Each row comes from the steps of one walk. Every step used is in the known rows, and no mark comes twice. Write the walk behind each row, first mark first.
In the rows, zero is written as 128.
Known rows:
y g x h: [153  91 156 108 125 139 121 124 103 166 141 141 176 193 165 202 144  98
 161 107  99 170 133 137 131]
h e q: [150 119 111 171 108 149 166 161 140 121 142 152  97 136 141 116  78 167
 114 157 106 137 146 130 163]
e q: [176 116 131 155 124 135 136 151 129 142 100 154 136 159 140  87  82 169
 135 148 112 136 120 147 181]
e q z: [179 102 139 144 113 126 115 118 125 127 107 145 122 129 111  63  73 177
 127 155 126 138 101 159 182]
k y g x h e: [141 132 149  94 115 138 134 137 115 155 142 153 183 151 169 219 126  93
 140 120  98 202 156 143 107]
e q x: [171 157 145 148 120 141 152 129 117 133 114 142 118 122 156 124  82 177
 123 135 102 133 112 150 173]
k y g: [191 124 168 100 132  92 115 122 118 154 100 137 236 157 128 139 116 123
 136 179 118 189 114 183 144]
t x w: [129 117 153  84 122 126  90 160  90 104 141 149 160 158 130  93 145 152
 112 151 121 109 149 149 169]
w x h e q: [133 118  79 165 134 176 181 155 125 137 149 142  93 130 184  98  95 172
  97 103  58 125 170 140 150]
w y: [165  99 133 139 142 112 142 137 138 134 137 123 130 153  86  86 101 120
  78 165 109 101 122 156 156]
h e: [159  95 117 147 118 124 152 156 134 120 160 143 104 139 124 152  89 133
  84 182 117 129 157 140 148]
t x k y: [188 142 193  91 149  99  71 153 136 134  93 167 199 143 147  87 111 133
  93 201 127 166 152 149 105]
z q x k: [207 123 170 115 158 131 122 101 169 149 131 126 125 110 178 137  87 137
  37 146 109 109 117 126 119]
t x k: [179 107 183 118 143 118  90 150 138 125 135 153 153 163 144  99 125 138
  92 197 120 134 154 128 109]
k y g x h: [164 128 168  81 133 122 102 128  99 177 102 154 221 175 169 192 132  94
 161 109 106 203 129 158 126]
y g x: [169  99 169 133 124 127 125 123 104 155 156 130 165 192 153 191 117  97
 155 152 118 148 121 151 134]
q z: [192  77 146 123 123 105 101 116 117 128 127 133 130 133  94  99  86 143
  99 183 141 132 113 169 165]
g y: [192 112 100  97 147 108 122 149 121 172 117 152 113 160 119 117  82 107
 128 158 148 125 131 164 153]
k y g x q: [145 115 175  87 142 123  79 117  88 167 109 147 208 165 181 219 117 100
 155 153 121 193 124 153 147]
h e q x: [145 160 125 163 106 158 179 138 132 113 156 143  80  99 156 151  76 176
 101 145  97 133 138 132 153]
g x h: [161  93 135 113 135 136 111 154 103 164 122 160 128 178 163 177 106 106
 130 103 112 143 146 134 149]
w x h: [171  85 104 128 160 137 137 143 104 156 126 131 140 156 166 106 110 140
  90 120  80 120 152 169 151]
x q e: [144  94 122 104 167 118  51 141 101 144 103 134 117 140 144 181  97 169
  93 183 130 154 150 121 169]
t x h e: [137 116 132 109 108 137 131 170 126 103 167 156 136 141 133 130 170 139
  83 143  97 159 182 132 134]
z q x t: [193 112 189 103 138 112 126 110 151 147 132 126 131 108 166 138 114 140
  54 147 107 115 124 135 107]
t x h e q: [126 144 127 133  96 161 146 174 132 101 151 168 127 138 150  95 157 175
 115 116  86 166 173 122 150]
g y k: [189 117 113 150 163  98 107 120 110 173 141 131 126 172  93 136  66 125
 149 129 129 122 111 151 155]

Write each row's walk:
[106 105 132 106 140 142 121 142  94 140 156 133 102 163 124 129  87 106
 111 114 112  62 130 131 150]  g x w y
[190 112 168 118 177 115 116 104 128 172 113 123 212 152 181 115  84 124
 107 188  87 153 136 174  84]  w x k y g
[133 124 155  90 152 119  32 153  92 113 124 140 135 141 143 146 154 177
  89 190 129 157 161 127 163]  t x q e
[143 100 160 104 133 125  75 150 100 113 134 150 157 155 145 129 161 147
 101 175 119 151 152 145 178]  t x q
[150 181 174 127 126 149 155 102 149 139 128 143 167  98 182 173  77 160
 126 169  85 187 130 121  78]  h e q x k y g
[132 130 136 123  84 155 123 141 130  89 159 158 115 111 119  70 149 182
 110 124 101 167 153 134 148]  t x h e q z
[205 138 154 118 134 124 137 110 146 134 139 119 131 110 156 129 111 143
  45 129 115 108 108 164 171]  z q x
[187 120 177 108 160 113  81 145 124 176  90 170 152 158 178 162  41 100
 117 171 134 153 139 133  98]  g x k y
[130 131 169  68 129 123  95 126  75 159 117 146 208 167 164 182 102 106
 168 128 123 151 122 159 139]  k y g x w
[169  86 186 132 146 134 110 112 127 169 147 138 156 192 176 198  95  95
 149 170 112 144 131 116  79]  y g x k
[148  87 169  92 120 119  53 118  95  98 143 141 145 126 115 104 155 157
  98 183 136 150 133 154 174]  t x q z
[129 142 156  78 134 145 151  70 136 124 177  80 167 113 128 119 153 130
  61  94  84  73  90 148 148]  z q x w y g
[121 151 132 112 123 156 139 128  89 126 117 145 118 119 165 127  80 188
 134 105 101 105 118 136 185]  e q x w
[ 96 156 114 125 107 172 170 137 105 106 158 146  79  96 164 155  73 185
 113 115  92 106 142 116 161]  h e q x w
[164 113 151  96 124 124 101 162 111 120 125 157 172 164 134 103 175 143
 105 132 105 161 156 151 156]  t x h
[127 157 143 115 105 160 146 141 121 156 125 166 177 148 186 183 115 127
 171  93  87 207 145 131 122]  k y g x h e q
[ 68 164 128 122 104 176 194  99 121 105 196 106 116 100 128 141 119 163
 119 110  62  98 122 119 133]  h e q x w y g
[ 93 160 149 109 121 160 164  90 108 121 153 103 153 125 127 111 123 167
 138 101  70 101  96 133 151]  e q x w y g
[151  73 111 137 168 140 113 133  93 148 136 125 123 147 179 133  97 145
  85 160  97 111 149 163 176]  w x q
[166 134 121 106 120 152 163 121 157 125 167 128 105  89 167 169 130 140
  29  91  87 129 145 133 146]  z q x h e
[118 125 131 146  99 179 163 137 121 146 163 150 132 167 183 196 128 131
 169  91  78 175 150 108 125]  y g x h e q
[204 120 133 112 156 113  80 134 146 142 114 120 127 133 139 110 103 161
  45 157 133 119 126 144 165]  z q e
[168 109 215  89 135  96  97 125 108 176 110 152 208 169 166 190 107  91
 166 174 118 185 132 146  64]  k y g x t
[112  87 156 121 143 142 113 103 107 151 167 114 150 175 141 190 139  91
 130 141  98 128 120 127 143]  w y g x q
[154 106 122 161  96 142 145 126 136 106 150 145  87 107 111  91  68 173
 109 164 123 135 127 142 161]  h e q z
[136 113  97 146 111 163 162 162 139 131 127 164 109 138 151 127 104 165
 118 111  86 160 160 114 158]  x h e q
